Every row comes from one small tree of marks. The marks that hang from a mark follow it in brackets, in the order of their numbers. Every link used is in the known rows. Which tree was each row made from?
Known rows:
Q670{Q339 Q784 Q939 Q960{Q817 Q983{Q872}}}: [ 11.0  -0.1  -0.4 -45.8   0.4  11.0 -31.6 -47.6  86.6   6.7  11.8   6.7
  -5.6  22.3  11.5  22.5 -10.2   7.5  -5.0   5.0  -3.2  -5.6]
Q339{Q670{Q939 Q960{Q983}}}: [ 11.7   2.8   0.3 -16.0 -10.1   4.4 -13.0 -28.6  38.7   3.5 -30.6   5.4
   1.5  -6.9   5.2  12.7  -8.8   2.7  -1.5  -7.4   1.3  -3.2]
Q872{Q983{Q960{Q817}}}: [ -0.4  -1.3   2.0 -26.0  -1.3  -1.6 -13.2  -4.8   8.7   5.3  17.9  -6.9
  -3.0  -0.1   7.6  -4.2  -4.7 -11.2   8.0   7.4   3.9 -12.3]
Q670{Q68 Q339 Q939 Q960{Q817 Q983{Q384 Q872}}}: [ 18.7  -1.4  -4.0 -29.6   2.8   9.4 -31.3 -43.3  79.9   7.4  -9.1   5.6
   1.5   3.4  15.9  17.0  -9.7  13.2   2.5   0.3  -3.9 -10.9]
Q872{Q983}: [  0.8   1.6   3.1  -9.1   0.5  -1.2   1.2   1.1   5.9   5.9  20.2  -7.0
   0.8  -0.1   2.8  -5.4  -0.9  -5.5   3.1   4.1   4.1 -10.0]
Q960{Q817 Q983}: [ -0.7   1.5   0.8 -20.5 -16.8   4.8 -11.1 -32.4   4.3  -2.7  16.5   6.9
   3.1   7.6   3.0  -0.5  -3.0 -12.5  14.4  -0.3  -1.5 -10.0]
Q339{Q670{Q68 Q784 Q939 Q960{Q817 Q983{Q384}}}}: [ 14.1  -6.2  -3.2 -30.1 -10.7   4.1 -19.8 -37.3  54.3   5.5 -43.7  12.5
   7.8  -4.3   8.3  23.7 -15.3   1.2   4.2  -5.2   3.9   1.4]
Q321{Q983{Q872}}: [  2.7   2.8  -0.8  -9.4  -1.0  -1.6 -17.1  -6.4  11.8  -2.5  21.6   0.4
   3.2   4.8   0.5  -9.7   7.8  -1.9  -8.9   5.9 -10.7  -5.3]
Q983{Q384 Q872}: [  2.6  -3.1   2.9 -10.3  -2.8  -3.3 -14.9  19.7   5.4   2.3  14.0   0.3
  12.6   1.8   8.8  -7.8  -2.3   1.8  -0.3  10.7  -5.9  -1.5]
Q817{Q960}: [ -7.3   1.5   0.9 -12.3   4.1  -0.7  -6.6   1.6  12.4   1.2 -37.9   2.9
  -9.1  -0.3   4.1  12.6  -0.5   1.1  -1.3   2.5   2.7   2.1]
Q983{Q960}: [ -0.9  -2.2  -0.9 -16.4   0.8  -1.1 -18.8   2.0  10.8   0.1  -4.8  -2.8
  -3.9  -1.7   6.0   2.0  -3.6  -1.7   0.6   7.2  -1.5  -3.4]
Q983{Q384 Q872 Q960{Q817}}: [  0.8  -7.2   1.2 -34.9  -5.3  -4.0 -35.8  11.2   9.6   1.7  11.4   0.7
   7.6   2.1  15.6  -6.9  -7.7  -6.2   6.6  15.2  -6.1  -4.5]
Q321{Q817 Q983}: [  0.1   1.6  -6.1 -21.3   5.4  -5.3 -19.2 -19.0  12.9  -4.1 -11.2  10.6
  -8.6   1.9  -6.8   5.8   6.3 -11.7  -4.0  -3.9  -9.5   0.8]
Q339{Q670{Q939}}: [  7.3   1.3   0.2  -7.3  -2.6   1.0   2.5 -16.6  11.2   2.7 -30.9   5.7
   8.9 -10.2   3.4   3.3  -6.4   2.3  -2.2  -6.5   3.9   2.5]
Q817{Q960{Q983{Q384 Q872}}}: [ -5.8   3.1   3.6 -23.2  -5.8   0.6 -19.2  -1.5  24.5   1.2 -21.4   4.9
   0.0   4.1   9.8   9.4  -2.0  -0.2   2.5  10.2  -2.5  -6.2]
Q192{Q670{Q939}}: [ -2.3  -3.6   3.5 -16.3  -6.0   3.9   8.5  -6.7  18.7   8.3 -19.8  -0.3
   3.4  -5.5   2.3  18.3   5.4   3.9   2.2  -8.1   0.2   0.5]
Q192{Q670{Q784} Q817}: [ -4.9 -11.8   6.0 -35.8  -7.8  -1.3  -4.3  -3.4  24.8   5.4 -46.2   4.3
 -13.1   5.1  -0.2  27.2   2.2  -3.1   9.7  -9.8   0.6  -2.1]
Q339{Q670{Q68 Q784 Q939 Q960{Q817 Q983}}}: [ 12.5  -4.6  -2.9 -28.7  -9.5   5.0 -18.2 -41.9  54.6   4.5 -43.1  11.2
   5.4  -1.3   6.6  22.7 -13.0   2.1   2.3  -5.4   4.3  -0.4]
Q670{Q68 Q339 Q784 Q939 Q960{Q817}}: [ 15.3  -7.6  -6.8 -32.8  12.5   8.5 -22.7 -43.9  85.9   8.9 -25.9   7.7
  -6.5   9.3  10.0  31.5 -12.4  13.9  -3.8  -2.3   2.7   2.9]
Q339{Q670{Q784 Q939 Q960{Q983{Q384}}}}: [ 12.0  -2.1  -0.2 -26.8 -11.4   3.8 -17.0 -26.4  52.0   5.3 -30.2   9.5
   5.3  -2.5   6.9  21.0 -13.9   1.2  -1.5  -3.6   2.3   2.7]
Q192{Q670{Q68 Q339}}: [  2.9  -5.6  -0.3  -4.2   2.3   1.9   7.8 -10.3  19.6   6.2 -36.9   1.3
   5.0  -5.7   3.3  18.7   4.2   8.0   4.3  -6.4  -1.2  -4.1]
Q339{Q670{Q68 Q784 Q939 Q960{Q817 Q983{Q872}}}}: [ 11.7  -4.1  -1.7 -30.7  -9.2   4.7 -21.7 -39.8  55.4   4.5 -39.0  10.0
   6.8   2.2   7.9  19.2 -11.5   3.9   0.2  -2.0   2.7  -2.9]

Write each row's tree:
[ -3.1   0.5  -3.5 -36.6   6.4  -8.1 -33.9  -4.0  24.9  -1.7 -27.3  12.6
  -6.5   3.0   2.2   9.5   4.3  -9.7  -5.1   5.5 -11.7   1.1]	Q321{Q817{Q960} Q983{Q384 Q872}}
[  2.1   2.3   3.7 -15.2 -14.1   1.9 -17.9  -4.3  17.7   0.2  24.1   2.8
  13.1   6.5   8.2  -5.3  -2.0  -1.9   5.2  11.1  -7.2 -11.7]	Q960{Q983{Q384 Q872}}
[ 12.8  -5.3  -3.3 -18.5  -1.2   2.7 -13.1 -26.2  52.6   5.7 -51.7   7.6
   3.8  -5.2   5.1  22.7 -11.7   8.4  -4.8  -5.3   4.9   4.3]	Q339{Q670{Q68 Q784 Q939 Q960}}
[  1.0  -0.8   2.8 -27.8 -18.8   2.6 -21.3 -18.9   7.7  -1.1  27.0   7.2
  12.0   8.9   9.1  -6.3  -4.3 -11.3  14.1   7.0  -5.5 -11.2]	Q960{Q817 Q983{Q384 Q872}}
[  6.5  -4.2  -4.8 -25.8  -6.3  -3.1 -28.3  -7.1  12.6  -0.9   9.0   5.6
   1.6  -8.3   6.4   0.2  -3.5 -13.1   4.4   2.4  -8.4   1.1]	Q321{Q983{Q384 Q960{Q817}}}
[ 18.0  -1.1  -5.7 -10.5  15.8   7.7 -16.5 -30.0  74.2   8.2 -27.9   0.7
  -6.9  -2.8   9.4  21.3  -6.8  21.1  -7.4  -4.7   0.0  -3.1]	Q670{Q68 Q339 Q939 Q960}
[  3.0  -9.5   0.3 -37.6 -12.8   8.0 -11.8 -31.7  61.6  10.2 -32.5   5.2
  -0.6   3.2   5.5  37.1  -1.2   4.0   6.8  -7.1   0.6  -2.4]	Q192{Q670{Q68 Q784 Q939 Q960{Q817 Q983}}}
[ 13.4   1.4   0.1 -17.5 -11.4   3.5 -14.8 -23.5  39.1   4.3 -30.9   6.8
   4.5  -9.8   7.1  13.4 -11.0   1.7   0.6  -7.3   1.0  -1.3]	Q339{Q670{Q939 Q960{Q983{Q384}}}}
[ -5.5  -7.0   6.4 -47.0  -3.3   1.4 -12.3 -18.2  49.0   5.8 -67.3   8.7
 -17.3   9.1   5.9  36.9  -0.2  -0.1   9.6  -6.0  -0.5  -7.4]	Q192{Q670{Q339 Q784} Q817{Q960{Q983}}}
[ 10.4  -3.0  -0.6 -19.8 -13.5   0.9 -17.9 -19.0  36.6   2.3 -32.7   9.3
   4.0  -1.1   4.4  18.3 -13.3  -3.1   1.2  -2.4   0.9   1.5]	Q339{Q670{Q784 Q960{Q983{Q384}}}}
[  8.5  -4.9  -2.6 -13.2   0.3   1.3  -1.2 -23.0  31.6   4.4 -45.8   9.4
  13.1  -5.8   4.2  14.0  -9.5   6.3  -2.8  -2.6   6.0   4.6]	Q339{Q670{Q68 Q784 Q939}}
[ -3.8  -2.8   2.0 -31.0  -1.7  -1.4 -31.1  -1.8   8.4  -0.8  12.2  -3.1
   0.1  10.7  10.3  -9.0  -1.0  -3.1   0.8  14.7  -5.2 -10.2]	Q983{Q872 Q960{Q817}}
[  4.4 -10.8   4.9 -35.4 -13.1   0.9 -23.4 -10.2  48.4   6.5 -56.4   2.2
 -13.5  -1.4   6.0  29.4   1.6   2.9  13.5 -10.3  -4.3 -13.5]	Q192{Q670{Q68 Q960{Q983{Q384 Q872}}} Q817}
[ 12.3  -6.9  -3.9 -24.6  -3.6   3.0 -14.5 -32.8  47.3   5.3 -50.5   9.9
   2.8  -3.9   5.7  22.3 -13.0   3.8  -0.5  -6.9   5.8   4.5]	Q339{Q670{Q68 Q784 Q939 Q960{Q817}}}
[ 10.0  -5.0  -5.2 -17.1  18.0   6.0  -3.3 -29.8  63.8   7.4 -18.3   6.9
   8.1   6.4   7.8  19.1  -7.7  17.5  -7.2   4.1   3.2   2.9]	Q670{Q68 Q339 Q784 Q939}
[ -8.4  -5.3   7.6 -38.8 -10.9   0.0 -10.0  -8.8  27.3   4.4 -66.3   4.8
 -18.3   0.1   3.9  28.9   4.4  -3.5  13.4  -9.9  -0.5  -9.8]	Q192{Q670 Q817{Q960{Q983}}}
[ 15.2  -5.5  -3.9 -24.6   2.7   5.2 -33.7 -26.2  83.4   5.2 -13.9   6.5
   2.0  13.9  11.4  25.0 -11.2  13.0  -2.7   9.8  -5.0  -7.7]	Q670{Q68 Q339 Q784 Q960{Q983{Q384 Q872}}}
[ 11.7   0.6  -0.5 -12.0  -3.9   2.3  -9.3 -19.5  31.9   4.2 -37.0   4.2
  -0.4  -9.3   4.3  12.4  -8.7   4.4  -4.2  -9.2   2.9   2.1]	Q339{Q670{Q939 Q960}}
[ 11.3  -6.2  -3.6 -11.4  -3.5  -0.3 -13.3 -18.5  37.1   2.7 -53.8   7.7
   2.3  -3.9   2.7  20.4 -11.2   4.1  -2.1  -4.0   3.9   3.2]	Q339{Q670{Q68 Q784 Q960}}
[  3.4  -3.1   2.0 -23.2  -1.5  -3.7 -14.8  11.7  14.7   7.7  16.0  -6.4
   3.2  -7.5  10.8  -2.2  -8.0  -8.9   7.6   9.4   2.3  -8.6]	Q872{Q983{Q384 Q960}}
[ 10.3  -3.0  -3.0 -18.1   8.6   3.7 -19.6 -17.4  59.8   4.1 -10.5   3.3
 -12.3  14.0   4.3  24.2  -9.4   7.9  -8.5   1.6  -1.5   3.0]	Q670{Q339 Q784 Q960}
[ -1.0  -9.6   0.6 -22.9  -3.1   4.2   5.0 -13.1  39.4   9.9 -33.9   3.4
   7.2  -1.3   3.1  28.3   2.5   8.1   1.7  -4.1   2.3   2.7]	Q192{Q670{Q68 Q784 Q939}}
